Each row comes from the steps of one walk. Every step used is in the known rows, and no mark comes twice. Write the walk behind each row, first mark first.
Known rows
v > b: [ 18.7   8.9 -25.0 -20.7  10.5  -9.1  20.1   6.7   7.6  12.6 -21.7  18.6
  -5.5  22.5  -5.1 -23.6   7.4   8.7   6.6  16.1]
v > p > k > b: [  0.2  11.5 -44.3   2.9  -4.5  10.3  -5.8 -11.2  -3.1  17.7  42.4  -7.1
 -23.7  -1.8 -38.6  -3.0   7.0  40.3 -11.7  38.4]
a > b: [  3.8  38.9 -13.2   0.0  14.3  -8.9 -10.6   3.4 -13.6 -15.1 -18.1  -9.6
  -7.9  -6.0 -15.2  -8.6  23.4   6.4  -3.0   9.9]
v > p > k > b > r: [ 11.0  11.9 -23.3  -1.1  11.5  20.7  -0.6 -21.2  13.9  26.9  47.8   0.8
 -12.4  -3.7 -34.1  -3.9  20.0  42.1  -4.6  35.3]
k > b: [  9.5  12.4  -7.5  -0.1  -6.7  -4.7 -25.0 -15.1   5.4  -3.3  22.3 -33.5
  -5.5  -9.0 -24.7   9.0   8.6  27.7   6.4   6.9]
k > p > a: [  1.6  -3.6 -25.0   3.1 -17.8  28.2  -9.2 -15.1  -6.1  18.0 -12.8  31.3
  -7.4  -7.7 -13.0   4.3  -1.3 -18.1 -40.3  12.6]
r > b > a > p > v: [ 23.5 -40.7  13.2  10.2  11.3 -48.1   5.2 -17.3 -23.5  13.0  -2.1  48.3
   7.3 -29.1  -2.0 -10.2 -36.5 -26.3   8.4  25.7]
a > p > v > b: [ 35.7 -43.2 -12.6 -14.2   6.7 -58.6   6.0  17.0   1.2  40.4   0.0  45.6
  11.0  -5.4 -27.2 -24.5  11.6 -10.4  20.3  27.4]
b > r: [ 14.4   0.6  31.5  -3.8  21.2  14.3   7.3 -16.8  23.8  11.2   7.6  10.0
  13.1  -3.8   3.1  -1.9  16.2   1.0   7.8  -5.0]
v > p > k: [ -6.5   0.4 -37.7   2.5   1.9  14.2  15.4   1.9  -8.3  21.1  23.9  19.8
 -18.6   6.3 -17.2 -11.8   1.4  17.9 -15.6  32.2]
p > k: [  2.6   4.7  -8.3   3.2  -5.5  -0.1  25.7   2.0 -27.3   2.3 -34.5  23.1
  -1.6   1.0  -9.3  -0.1  -7.0  18.1  -3.3   1.6]
v > p > a > b > r: [  6.8  42.1 -18.7  -9.2  29.8  11.0   1.2 -19.4   0.5  20.7  35.1  20.7
 -17.7  -3.7 -25.5 -16.2  38.6 -20.8 -29.5  32.1]
r > b > a > p > k: [ 13.8 -35.0   9.8  11.6   7.7 -36.0   9.4 -16.5 -37.0   5.6 -41.1  46.0
   7.3 -20.0   3.1  -6.3 -40.8   5.1  -6.4  29.4]
r > b: [-19.1   0.9 -16.5  11.0   2.5  -3.0  23.9  23.0 -17.4 -13.0 -13.2  12.1
  -7.8  -9.8   7.1  -9.8 -31.1  -7.8  -9.3  11.2]
v > p > a > b: [ -3.2  40.9 -40.2  -6.6  12.2   1.1  -4.7  -8.1 -15.8  12.1  30.3  13.9
 -26.5  -1.8 -28.4 -15.8  27.6 -21.8 -35.3  34.9]
v > b > a: [ 44.3   7.8  -0.3 -25.0  19.9 -14.7   9.4 -41.2   5.2  14.5 -24.6  31.2
  -2.4  22.3   5.2 -18.7  -3.7   3.5  13.5  20.4]
b > k > p: [  4.6  -9.5 -34.1 -11.0   0.5  19.3 -16.9 -21.2  21.2  -2.6   7.7 -11.4
  -1.5   1.8   4.2   2.5 -33.4   9.8 -19.7  19.3]
a > b > k > p: [  7.6  29.9 -44.2  -8.3  13.4  10.5 -26.6 -17.6   5.5 -17.6  -9.9 -19.7
 -10.1  -5.6 -10.6  -7.5  -6.9  16.3 -19.5  25.9]

Write each row's walk
[ 45.7 -46.3  32.4  -2.8   9.2 -51.7 -21.6 -44.1  -7.2  28.2  11.8  40.7
  16.4 -21.4 -10.6  -0.9  -5.6 -21.0  19.9  17.5]
b > a > p > v
[ -6.1  10.3 -30.1  -7.2   2.5   7.2   3.9 -10.9  -5.9  25.3  45.2  21.7
 -20.5   4.9 -15.9  -7.8   8.3 -28.0 -32.6  29.0]
v > p > a
[ 55.7   1.7  -5.8 -22.1  16.5 -30.6  26.9 -34.3  -4.5  27.3  -3.4  52.2
  -2.9   8.3 -10.5 -21.4  -4.0 -21.2  26.6  14.3]
p > v > b > a
[ 25.8 -33.8  17.6   1.8   5.4 -28.9 -19.0 -14.0   1.4  23.7  -7.7   8.6
  20.2 -22.4 -35.9   6.0  18.8  44.9   7.4  21.7]
a > p > k > b > r
[ 15.9 -33.2  -5.1   4.1 -10.2 -40.4 -24.6  -1.5 -15.9  16.8 -11.8   0.9
  11.1 -20.8 -38.4   6.9   7.9  46.1   1.6  24.3]
a > p > k > b
[ -3.6 -11.6 -50.4   3.1   0.5   1.3  22.6   4.4  -5.0  -4.8   8.9  18.8
  -9.9 -15.8  -0.5 -12.5 -61.1 -16.4 -15.0  25.8]
r > b > k > p > v
[  8.7 -42.4   2.1   4.6  -4.7 -36.2  -3.5  10.5 -21.2  19.1 -31.6  28.6
  14.9 -13.7 -18.3   0.6   2.5  22.6  -3.1  19.1]
a > p > k
[ 18.6  49.0  12.1 -10.3  24.6  -3.6   7.7 -22.2 -19.4   1.5 -20.9  24.0
   0.8 -10.5 -17.4  -4.7  35.2 -25.7 -19.4   0.5]
p > a > b > r
[ 11.7  51.8 -22.1 -22.0  16.4 -25.1   4.8 -21.8 -30.9 -17.0 -17.5  -1.7
  -6.8  -2.8 -11.6  -4.2  -2.9 -24.7 -25.8   6.8]
p > a > b > k
[ 34.4 -42.8  35.7  -3.6  12.7 -37.5 -35.8 -45.8  -0.1  17.0  -3.9  22.0
  16.9 -13.3   1.0   5.1  -4.8  -0.7   7.7  20.8]
b > a > p
[ 40.6 -27.0  24.2  -1.1   4.2 -39.7 -58.9 -55.3   5.0  12.2  20.1 -14.1
   9.0 -21.0 -23.1  13.2   4.1  26.8  13.5  24.3]
k > b > a > p
[  9.6  41.9 -24.1 -17.2  25.4 -19.6  -7.9 -12.4  -7.7 -27.3  -8.2 -27.5
  -4.1  -0.2  -5.6  -9.9  -4.7   8.5  -4.2  11.4]
a > b > k
[ 13.2  27.4 -12.2   1.1   7.8  33.7 -14.3 -24.5   0.2  13.3 -21.0  31.2
  -5.0 -14.5 -22.7  -2.6  28.7 -12.9 -37.2  18.1]
k > p > a > b > r
[ 35.9 -38.8  29.5  -1.0   5.3 -38.8 -15.7 -43.7 -21.0  18.5 -31.1  38.8
  16.1 -12.8  -5.5   5.3 -10.4  13.4   4.3  22.0]
b > a > p > k
[ 24.3  12.7 -37.1 -36.8  21.6 -21.4  22.5  -8.5  13.6   0.6 -11.1   1.7
  -1.7  29.6   5.1 -23.5 -21.2   9.3   5.5  21.0]
v > b > k
